Every row comes from one small tree of marks. Brackets hold a mark, then the marks that hang from it, in alphabetical order. Every link used is in the known rows. Which tree was each row made from?
Known rows
(defu (zoru (rumu larut) (sazazop (deti (tuse mufuru zabe))))): [-21.0  21.6   9.8  -2.4   6.0 -18.1  -3.3  -3.7  15.9  -7.9  -3.8  -8.9
  -0.6   2.6   1.4  -4.9   2.0   9.8   2.2]
(mufuru (defu zoru) tuse): [ 0.6 23.0  7.4 -1.2 -0.1  6.1  8.7  4.1 -4.0 -1.6 -6.4 13.7  4.9  5.8
  0.7 -4.1  4.8 -0.6 -6.2]
(larut benugu): [ 1.8 -2.2  6.9  4.9 -6.9  1.1 -1.9 -4.1  1.7  2.2 -3.3 -1.9 -1.8  4.8
  0.2 -4.9  0.1 -4.7  1.2]
(rumu (larut (benugu mazapo))): [  7.2  10.0   5.4   4.8  -4.9 -12.6  -1.7   0.9   5.3  -6.2  -1.7  -0.9
  -2.0   4.0   1.0  -4.7   4.2   8.0   0.7]
(mufuru (defu (zoru rumu (sazazop deti))) tuse): [-10.1  20.3  14.8  -2.6   4.1   1.7   7.5  -5.5  -1.6  -5.7  -9.2   2.7
   2.2   7.4   5.2  -9.0   3.9   2.1  -4.8]
(defu (zoru sazazop)): [-7.8 -8.7  3.3 -3.6  8.2 -3.3  0.7 -1.1 10.3 -1.7 -6.1 -3.6  0.9  2.6
 -2.7 -1.9 -1.5 -0.3 -3.2]
(deti (sazazop zoru) tuse): [  4.6   4.5  -5.6  -2.0  -0.2   2.1  -4.8  -4.0  10.7  -0.2   8.2   5.0
  -8.3   0.2  -8.4  -6.6   1.2  18.8 -16.3]
(defu zoru): [-0.6 -4.8  0.1 -2.7  1.3 -0.6  0.1  3.2  6.6  0.9 -2.9  4.6  1.5  1.8
 -2.1  2.6  2.3 -0.2 -0.5]
(mufuru (defu (zoru sazazop)) tuse): [-5.4 19.2 10.0 -1.9  4.8  4.1  9.2  0.9 -0.7 -3.7 -8.8  7.0  4.3  6.5
  0.2 -7.5  1.8 -0.9 -8.5]
(sazazop (deti tuse)): [ -1.0  -5.6  -1.7  -2.8 -10.6   0.4  -3.5  -6.5   0.9  -2.8   2.9  -0.7
  -7.6  -1.2  -4.8   0.0   5.8  15.6  -1.0]
(tuse mufuru): [-13.2  23.3   0.2   2.8   2.9  -5.1  -1.0   3.1   3.6   1.1   1.9   0.2
   1.4  -0.4   2.4  -1.2   0.6  -5.1   0.5]
(sazazop (deti tuse) zoru): [  0.4 -10.7  -3.6  -1.3   1.5  -3.1  -4.4 -10.2   3.9  -3.3   2.6   7.7
  -8.5  -0.8  -0.1  -2.8   3.4  27.5  -7.3]
(sazazop deti (zoru rumu)): [ -5.1  -8.7   5.0   0.1  10.1  -6.9  -3.7 -14.0   1.6  -3.5   0.0   4.2
  -6.1   1.5  11.1  -4.6   2.3  19.3  -0.4]
(defu (zoru (rumu (larut benugu)) (sazazop deti))): [-10.5  -0.9  13.3  -1.0   4.8  -9.5  -2.2  -7.7  11.8  -6.6  -8.1  -7.8
  -2.9   6.7   5.7  -6.7   1.5   7.0   3.3]
(zoru rumu (sazazop (deti (tuse (mufuru defu))))): [-21.5  21.5  12.4  -1.8  -3.3  -5.1  -0.5 -13.7   5.3  -6.2  -3.5 -18.3
  -3.6   3.9   3.9 -10.3  -1.2   5.4  -5.4]
(zoru sazazop): [ -8.8  -5.3   4.3  -0.8   7.7  -2.9   0.6  -5.2   4.5  -3.0  -4.0 -10.0
  -1.3   0.9  -0.5  -5.9  -4.7  -0.1  -3.3]
(sazazop (deti (tuse mufuru)) (zoru (rumu larut))): [-10.5  20.4   1.6   1.1   4.1 -11.6  -5.9  -8.8   7.7  -7.3   2.3   1.4
  -5.6   1.2   9.1  -6.9   2.8  26.2  -3.7]
(zoru (sazazop deti)): [-10.2 -14.5   6.4  -1.6   7.8  -4.8  -0.8 -10.3   3.9  -4.3  -2.6  -6.2
  -6.9   0.4  -0.4  -4.7   0.3   9.4  -0.1]
(larut (benugu mazapo)): [  4.5  -2.0   5.6   4.4 -11.0  -8.0  -2.6  -5.2   2.8  -1.0  -2.2  -5.9
  -2.3   4.2  -1.7  -4.9   3.8  -1.4  -2.3]
(larut (benugu mazapo) rumu): [  6.4  -2.8  11.4   6.2 -16.0  -8.1  -3.2  -8.4   1.8  -0.1 -10.6 -12.6
  -6.9   6.7  -1.7  -7.3   5.9  -5.7   1.6]

Write each row's tree
[-15.5  39.4   8.1   1.1  -1.2  -2.7   3.9   2.2   5.5   1.2  -1.9   2.0
   3.8   5.2   3.9  -2.7   1.6  -6.5  -4.0] : (tuse (mufuru (defu (zoru rumu))))
[-25.3  27.2  14.6  -0.9  -1.1 -12.6  -1.1 -13.4   7.1  -6.2  -2.7 -17.3
  -3.0   2.8   1.9  -9.9  -1.0   6.0  -2.8] : (zoru rumu (sazazop (deti (tuse (mufuru defu) zabe))))
[-14.4  34.7  17.1  -0.6   7.2  -8.9   7.8  -1.6   1.6  -4.6  -8.9   2.0
   7.1   6.1   2.6  -9.0   1.0  -3.6  -3.0] : (mufuru (defu (zoru rumu sazazop)) (tuse zabe))
[-12.0  20.5   2.7   2.0   3.7 -13.0  -2.1  -8.1   7.1  -1.8   4.2  11.9
  -6.7  -0.3  -1.3  -4.4   4.7  24.8  -7.8] : (sazazop (deti (tuse (mufuru defu) zabe)) zoru)
[-17.1  20.2   4.0   1.4   5.1 -16.5  -6.6 -11.6   7.9  -3.9   3.3   0.2
  -4.5  -0.6   5.5  -5.9   2.3  20.7  -2.6] : (sazazop (deti (tuse mufuru zabe)) (zoru rumu))
[-23.9  42.9  12.1   2.7   8.8 -18.0   4.0   2.7  11.6   0.9  -1.3   4.9
   3.3   2.3  -3.4  -3.5   0.8  -4.0  -2.6] : (tuse (mufuru (defu (zoru sazazop))) zabe)
[-12.2  12.0  -0.5   1.5   6.1 -14.9  -5.7  -7.9   8.5  -2.3   5.0   9.1
  -6.9  -2.4  -0.9  -3.5   4.1  24.6  -4.1] : (sazazop (deti (tuse mufuru zabe)) zoru)
[-25.3  53.5  15.2   3.1   9.1 -22.3   3.7   2.8  13.0  -2.8  -2.3   1.0
   4.4   3.8   1.8  -5.5   0.0  -1.7   0.2] : (tuse (mufuru (defu (zoru (rumu larut) sazazop))) zabe)
[-16.5  28.5   7.6  -1.2  -8.4 -11.3  -1.9  -5.3   7.4  -2.3   2.3   0.6
  -3.6   1.3  -2.9  -1.5   6.9  10.6  -0.7] : (sazazop (deti (tuse (mufuru (defu (zoru rumu))) zabe)))
[-26.2  48.0  16.7   2.6   8.8 -22.9   2.7  -0.5  12.4  -3.7  -1.1   3.7
   1.1   3.3   1.9  -4.9   3.4   4.1   2.2] : (tuse (mufuru (defu (zoru (rumu larut) (sazazop deti)))) zabe)
[ -9.9  20.1   5.2   3.7   0.5 -10.6  -6.7 -10.8   8.4  -6.5   0.5   0.3
  -6.5   3.7   9.4  -9.0   2.9  23.8  -3.0] : (sazazop (deti (tuse mufuru)) (zoru (rumu (larut benugu))))
[-13.6   4.8  12.3  -1.1   8.2 -11.5  -1.8 -11.0   5.5 -10.6  -4.3 -14.1
  -4.4   2.9   8.9  -8.6  -0.9  11.6   4.5] : (zoru (rumu larut) (sazazop deti))
[-10.7  43.2   2.1   1.8   2.9 -11.0  -1.9  -1.4  14.8   1.3  10.5  10.5
  -5.8   0.8  -9.9  -8.5   2.9  15.5 -16.9] : (deti (sazazop zoru) (tuse (mufuru defu) zabe))
[-19.6  45.5   9.7   3.2   4.1 -16.5   3.9   5.3   9.4   2.4   0.7  10.2
   3.6   1.9  -3.2  -0.5   3.4  -3.8  -1.0] : (tuse (mufuru (defu zoru)) zabe)
[-25.7  18.6  11.2  -1.0   1.6 -14.5  -4.5 -13.2   8.4  -6.6  -1.9 -20.1
  -3.0   0.8   2.8  -9.0  -1.7   5.5   0.4] : (zoru rumu (sazazop (deti (tuse mufuru zabe))))
[ -8.8 -15.9   4.9  -4.4   7.0  -4.4  -0.5  -5.1   9.6  -2.7  -5.1  -0.6
  -3.8   2.2  -2.3  -1.1   2.5   7.4  -0.6] : (defu (zoru (sazazop deti)))
[-12.6  55.4   6.3   2.4   3.5 -15.0  -2.5  -1.8  16.0  -2.6   9.3   5.4
  -4.3   2.5  -3.4 -10.8   2.1  17.3 -13.7] : (deti (sazazop (zoru (rumu larut))) (tuse (mufuru defu) zabe))
[-1.0 10.8  3.3  2.1 12.9 -8.4 -1.7 -4.2  4.4 -5.5 -2.0  1.8  1.1  2.5
 12.4 -6.0 -3.0 13.8 -2.3] : (sazazop (zoru (rumu larut)))
[-22.6  50.6  12.8   2.9   3.0 -17.4   3.0   2.9   9.1   1.5  -0.2   4.3
   5.1   3.0   1.0  -2.1   2.2  -6.2   0.3] : (tuse (mufuru (defu (zoru rumu))) zabe)
[-15.9  -4.6  11.8  -2.1   6.0  -6.3  -2.0 -15.0   3.3  -6.3  -4.7 -17.4
  -4.2   2.5   7.3  -8.0  -1.9   4.3   1.9] : (zoru rumu (sazazop deti))
[-17.9  55.5  15.7   5.8  -0.6 -25.9   1.8   2.6  12.1  -2.3  -1.3   2.7
   3.7   5.4   0.9  -4.9   5.3  -2.0   0.0] : (tuse (mufuru (defu (zoru (rumu (larut (benugu mazapo)))))) zabe)
[-12.6   0.0   7.9  -3.7   6.5  -4.3  -0.4  -4.9   9.8  -3.3  -7.8 -12.1
   2.8   4.3   3.6  -4.5  -3.0  -3.9  -1.5] : (defu (zoru rumu sazazop))
